Known rows, with every step that occurs
g/j/z/p/u/s: [ 0.47  0.04  1.05 -1.61 -7.20 -1.02 -1.51  3.78 -1.99  2.63 -0.48  0.91
  1.41 -0.65  1.46 -2.83 -3.41 -2.92  0.08  2.30  4.04 -2.55  1.93 -4.79
  2.63]
j/z/p/u: [-0.50  0.42 -1.14 -1.90 -5.92 -0.78 -0.13  3.23 -0.88  2.14  0.05  2.29
  0.16 -0.74  0.10 -1.93 -2.45 -1.97  0.20  2.14  1.70 -0.54  1.69 -3.03
  2.87]
b/c/g/j: [ 0.76  0.35 -0.67  0.37 -3.60  3.28 -1.47  2.31 -2.50 -1.03  1.28  3.62
  1.39 -0.16  2.32 -1.59 -2.56 -1.31 -2.77  2.22  3.65 -0.27  2.10 -3.41
  1.44]
j/z: [-0.46  0.41 -0.85 -2.25 -4.85  0.31  0.69  0.44 -0.80  0.10  0.15  2.18
  0.54 -0.07 -0.82 -2.00 -2.02 -1.27 -0.78  2.39  0.62 -0.69  2.77 -1.51
  1.33]
w/c: [-0.17  0.32 -1.43 -2.17 -1.05  4.53 -0.57  1.13 -0.94 -0.16  0.69  2.75
 -0.11 -0.37  1.37 -1.10 -1.98 -0.49 -0.28  4.43  1.91 -0.05  1.46 -3.00
  1.91]
s/c/g/j/z: [ 0.78  0.19 -2.40 -0.49 -5.44  0.41 -0.86  1.10 -1.41  0.26  1.13  2.04
  1.61 -0.73 -0.42 -3.24 -3.39 -2.15 -0.83  2.89  2.69 -0.85  3.48 -2.48
  1.49]
s/u/p/z/j/g: [-0.11  0.12 -3.32 -2.02 -4.34  0.66 -0.47  2.61 -1.76  3.20  3.34  2.35
 -0.62 -0.21  2.52 -3.44 -3.71 -1.16  1.04  3.34  2.78  1.92  0.73 -3.49
  2.56]
w/c/g/j/z/p/u/s: [ 0.34  0.71  0.60 -0.20 -5.24  1.41 -1.93  4.60 -2.60  2.37 -0.61  0.96
  1.90 -2.22  3.27 -2.78 -4.43 -3.20 -0.40  3.70  3.84 -1.33  2.34 -5.83
  2.53]
g/j/z/p/u: [-0.01 -0.02 -0.20 -1.38 -5.73 -0.86 -0.88  3.40 -0.91  2.21 -0.11  2.26
  0.62 -0.35  0.59 -2.41 -2.58 -2.32  0.07  1.45  3.35 -0.88  2.46 -4.54
  2.93]
b/c: [ 0.01  0.37 -1.28 -1.69 -4.00  2.99 -0.39  1.79 -1.04 -0.85  1.34  3.34
  0.54 -0.17  1.35 -0.79 -1.79 -1.11 -1.94  3.33  2.17 -0.50  1.41 -1.96
  1.85]
j/z/p: [-0.37  0.37 -0.40 -2.87 -4.73 -0.74  0.35  0.72 -1.16  1.42 -0.49  2.50
  0.03 -0.42 -0.56 -1.82 -2.09 -0.77  0.60  1.95  2.51  0.04  2.29 -2.23
  1.58]
p/z/j/g/c: [-0.66  0.52 -3.18 -1.38 -1.63  0.48  0.12  2.46 -0.74  0.83  3.08  2.52
 -0.17 -0.27 -0.04 -3.17 -4.63 -0.77 -0.52  2.15  2.41 -0.39  1.88 -0.48
  2.62]
w/c/g/j: [ 0.51  0.28 -0.96 -0.21 -0.65  4.93 -1.62  1.65 -2.42 -0.36  0.52  2.97
  0.84 -0.36  2.30 -2.06 -2.89 -0.74 -0.90  3.42  3.39 -0.03  2.31 -4.41
  1.61]
j/z/p/u/s/c/g: [ 0.59  0.78 -2.38 -1.01 -8.24 -0.68 -1.61  3.99 -2.73  2.47  0.71  1.06
  1.52 -1.98  0.57 -3.04 -4.33 -3.35  0.42  4.15  2.72 -2.10  1.11 -2.48
  2.84]
g/c/b: [ 0.17  0.42 -3.23 -1.99 -2.27  2.66 -0.91  0.00 -2.55  0.44  1.72  2.49
  2.90  0.65  0.91 -1.80 -2.36 -2.27 -1.35  1.99  2.93 -0.70  1.55  0.64
  2.63]
u/p/z/j: [-0.50 -0.50 -0.49 -3.02 -2.86  2.19 -0.05  1.58 -2.44  0.77  2.96  2.78
 -0.71  0.94  3.62 -2.10 -2.92  0.18  0.80  3.73  3.08  0.66  1.00 -2.16
  1.79]
u/p/z/j/g: [-0.98 -0.20 -1.02 -2.13 -3.02  0.61 -0.17  2.03 -1.95  1.62  2.68  2.48
 -0.41  0.25  2.77 -3.10 -3.82 -0.59  0.93  2.80  3.00  1.86  0.87 -2.94
  1.98]
b/c/g: [ 0.21  0.84 -1.62 -0.25 -3.63  3.39 -0.76  2.00 -2.51 -1.26  1.31  3.71
  0.97 -0.52  1.72 -1.22 -2.39 -1.09 -2.51  2.95  1.82  0.06  1.38 -1.81
  1.49]
c/g: [ 0.21  0.48 -1.72 -0.56 -2.55  3.07 -0.88  0.78 -3.22 -0.57  0.74  3.37
  0.46  0.47  0.30 -2.06 -2.35 -0.07 -0.61  2.62  1.61 -0.16  1.22 -1.44
  1.29]
u/p: [ 0.08 -0.41 -0.72 -2.57 -3.67  2.82 -1.77  0.08 -2.53  0.53  1.33  2.54
  0.21  1.01  3.29 -1.51 -1.51 -0.79  0.13  3.10  2.98  1.67  0.63 -1.78
  1.37]
u/s/c/b: [ 0.64  0.10 -2.70 -2.86 -5.42  2.56 -1.16  0.65 -3.35  1.31  1.66  1.38
  3.29  0.12  0.37 -2.37 -3.03 -2.60  0.18  4.65  3.73 -2.82  0.25 -1.24
  2.42]
u/s: [ 0.49  0.09 -0.14 -2.43 -4.36  2.65 -1.29  0.97 -2.78  0.07  0.41  1.75
  0.61  0.65  0.61 -2.01 -2.45 -0.84 -0.12  3.77  2.66 -2.27  0.53 -1.77
  1.35]
s/u/p/z: [ 1.00 -0.28 -3.22 -1.62 -5.20  1.51 -0.37  2.22 -1.31  1.80  2.85  1.74
  0.47  0.58  2.73 -0.81 -2.59 -1.74 -0.27  4.15  2.38  1.35  0.31 -2.26
  2.14]

Rows
[ 0.36  0.68  0.24 -0.46 -5.37  0.02 -0.46  2.38 -1.98  0.64 -0.04  3.03
  1.50 -1.48  1.70 -1.91 -3.04 -1.95 -1.90  1.10  4.19  0.52  3.33 -3.99
  1.39] -> b/c/g/j/z/p
[ 1.12 -0.26 -2.98 -2.47 -4.99  2.74 -2.07  0.75 -2.26  2.02  1.96  2.55
  0.04  0.51  3.16 -1.86 -1.43 -1.44  0.29  3.66  2.71  1.73  0.45 -2.47
  1.97] -> s/u/p
[ 0.31  0.31  0.17 -0.85 -4.10 -0.40 -0.58  1.36 -2.71  1.09 -0.58  2.71
  0.97 -0.50  0.37 -2.57 -2.85 -1.02 -0.03  0.90  4.02  0.20  3.17 -3.56
  1.28] -> c/g/j/z/p
[ 0.21 -0.09  0.53 -2.33 -4.55 -0.69 -0.16  0.98 -1.29  1.50 -0.61  2.32
  0.52 -0.12 -0.10 -2.07 -2.15 -1.06  0.43  1.24  4.30 -0.32  3.00 -3.88
  1.59] -> g/j/z/p
[ 0.56  0.90  0.79  0.26 -7.93 -0.17 -1.70  5.16 -2.74  1.77  0.02  1.60
  2.44 -1.89  3.18 -2.61 -4.14 -3.87 -2.22  2.36  4.08 -1.69  2.12 -4.89
  2.38] -> b/c/g/j/z/p/u/s
[ 0.24  0.36 -0.28 -0.26 -4.37  0.64 -0.41  0.92 -2.15 -0.02  0.03  2.32
  1.57  0.04 -0.04 -2.92 -2.86 -1.45 -1.38  1.49  2.00 -0.44  3.53 -2.89
  0.97] -> c/g/j/z
[-0.53  0.58 -2.89 -2.15 -1.34  1.58 -1.54  0.94 -1.69  0.85  2.21  3.33
 -0.57 -0.32  0.28 -4.30 -3.46 -0.59 -0.03  1.73  2.68  0.07  1.90 -0.62
  2.32] -> z/j/g/c
[ 1.63 -0.10 -1.98 -0.28 -6.03  1.56 -3.55  4.46 -3.78  2.18  1.15  1.86
  1.48 -0.71  1.75 -2.95 -4.19 -2.48  0.73  3.80  5.85 -2.63  0.19 -4.34
  3.07] -> z/p/u/s/c/g/j
[ 0.67  0.09 -0.87 -0.04 -2.38  2.93 -1.52  1.11 -3.32 -0.44  0.68  3.20
  0.83  0.77  0.67 -2.60 -2.37 -0.38 -0.84  1.85  3.41 -0.65  1.90 -2.98
  1.38] -> c/g/j
[-0.03 -0.58 -0.93 -1.70 -3.73  1.49 -0.09  1.62 -1.55  0.28  2.08  1.83
  0.68  1.06  2.99 -0.34 -2.68 -1.08 -0.39  3.48  2.60  1.14  0.64 -1.76
  1.65] -> u/p/z
[-0.04  0.62 -1.81 -0.68 -0.77  4.96 -0.96  1.32 -2.47 -0.52  0.75  2.97
  0.39 -0.72  1.77 -1.64 -2.72 -0.49 -0.66  4.06  1.67  0.36  1.55 -2.78
  1.56] -> w/c/g
[ 1.05  0.46 -1.89  0.18 -8.11  0.33 -2.10  3.87 -2.12  1.35  1.32  0.59
  2.48 -1.19  0.77 -3.89 -4.56 -4.06 -1.22  4.08  2.54 -3.04  2.29 -3.39
  2.51] -> p/u/s/c/g/j/z
[-0.07  0.42  0.12 -2.11 -7.36 -0.93 -0.93  3.53 -1.99  2.42 -0.41  1.00
  1.02 -1.00  0.79 -2.37 -3.14 -2.74  0.36  2.97  2.38 -2.20  1.16 -3.08
  2.54] -> j/z/p/u/s
[ 0.96  0.50 -3.37 -0.17 -6.34  2.53 -2.66  3.88 -3.15  0.77  2.18  1.62
  1.47 -0.76  1.07 -2.90 -3.98 -2.70 -0.47  5.13  2.04 -2.89 -0.11 -1.88
  2.83] -> p/u/s/c/g
[ 0.20  0.78 -0.52  0.53 -6.50 -0.15 -1.07  4.80 -1.68  1.38  0.39  2.85
  1.67 -1.75  2.38 -2.12 -3.46 -3.23 -2.23  1.46  3.35 -0.02  2.72 -4.75
  2.68] -> b/c/g/j/z/p/u
[ 0.31  0.78 -0.21  0.23 -5.42  1.03 -0.21  2.03 -1.45 -0.49  0.56  2.68
  1.93 -0.97  1.50 -2.22 -3.00 -2.41 -3.24  1.72  2.25 -0.07  3.70 -3.18
  1.13] -> b/c/g/j/z
[-0.52  0.07 -2.50 -1.83 -2.40  0.66 -1.07  1.86 -1.54  1.50  3.43  2.22
  0.19  0.02  3.40 -3.02 -4.55 -1.59 -0.11  2.32  3.56  2.02  1.43 -0.69
  2.32] -> u/p/z/j/g/c
[ 0.65  0.14 -1.48 -2.11 -8.41 -1.02 -1.50  3.49 -2.45  3.83  0.63  0.48
  4.03 -1.13  1.12 -3.32 -4.05 -4.71  0.54  3.30  5.18 -3.15  1.63 -4.29
  3.77] -> g/j/z/p/u/s/c/b
[-1.04  0.42 -1.46 -2.47 -1.97  1.82 -0.62  0.99 -2.22  1.03  1.26  3.59
 -1.12  0.11 -0.24 -4.40 -2.82  0.38  1.14  2.15  2.32 -0.17  1.47 -2.84
  2.00] -> z/j/g
[ 1.31  0.30 -0.69 -1.36 -6.80 -0.58 -1.76  1.87 -2.90  1.83  0.07  1.12
  1.91 -1.23  0.62 -3.23 -4.17 -2.38  0.46  3.32  5.27 -1.70  2.48 -3.44
  1.50] -> u/s/c/g/j/z/p
[ 0.16  0.39 -5.22 -1.84 -3.74  0.75 -0.83  1.97 -2.55  3.78  4.21  1.93
  2.36 -0.33  3.44 -3.63 -4.51 -3.31 -0.13  2.37  3.76  1.83  1.03 -1.27
  3.59] -> s/u/p/z/j/g/c/b
[ 0.99 -0.08 -2.27 -2.77 -5.44  2.44 -1.72  1.16 -1.97  0.42  1.44  1.56
  0.82  0.06  0.17 -2.16 -2.93 -1.48  0.19  5.27  3.10 -2.63  0.41 -1.40
  1.88] -> u/s/c
[ 0.49  0.27 -4.87 -1.79 -3.73  0.59 -1.33  2.50 -1.21  3.03  4.16  2.08
 -0.04 -0.55  3.31 -3.45 -4.44 -2.14  0.01  2.92  3.20  2.21  1.22 -1.20
  2.86] -> s/u/p/z/j/g/c
[ 1.12 -0.05 -1.13 -1.97 -8.47 -1.05 -2.00  4.04 -1.18  2.92  0.63  0.70
  1.56 -1.21  0.74 -3.12 -3.88 -3.72  0.60  3.81  4.65 -2.97  1.79 -4.30
  3.15] -> g/j/z/p/u/s/c
[ 0.33  0.11 -0.41 -2.11 -5.48  1.43 -2.15  3.67 -3.05  1.98  0.23  1.98
  0.45 -0.10  1.60 -1.78 -2.83 -1.58  0.92  3.55  3.72 -2.29 -0.49 -3.35
  2.94] -> z/p/u/s
[ 0.78  0.30 -2.76 -0.28 -6.57 -0.70 -1.64  3.91 -1.58  2.13  1.08  2.21
  1.27 -1.41  0.37 -3.05 -3.74 -2.92  0.15  2.59  3.73 -0.90  2.47 -4.02
  3.04] -> s/c/g/j/z/p/u
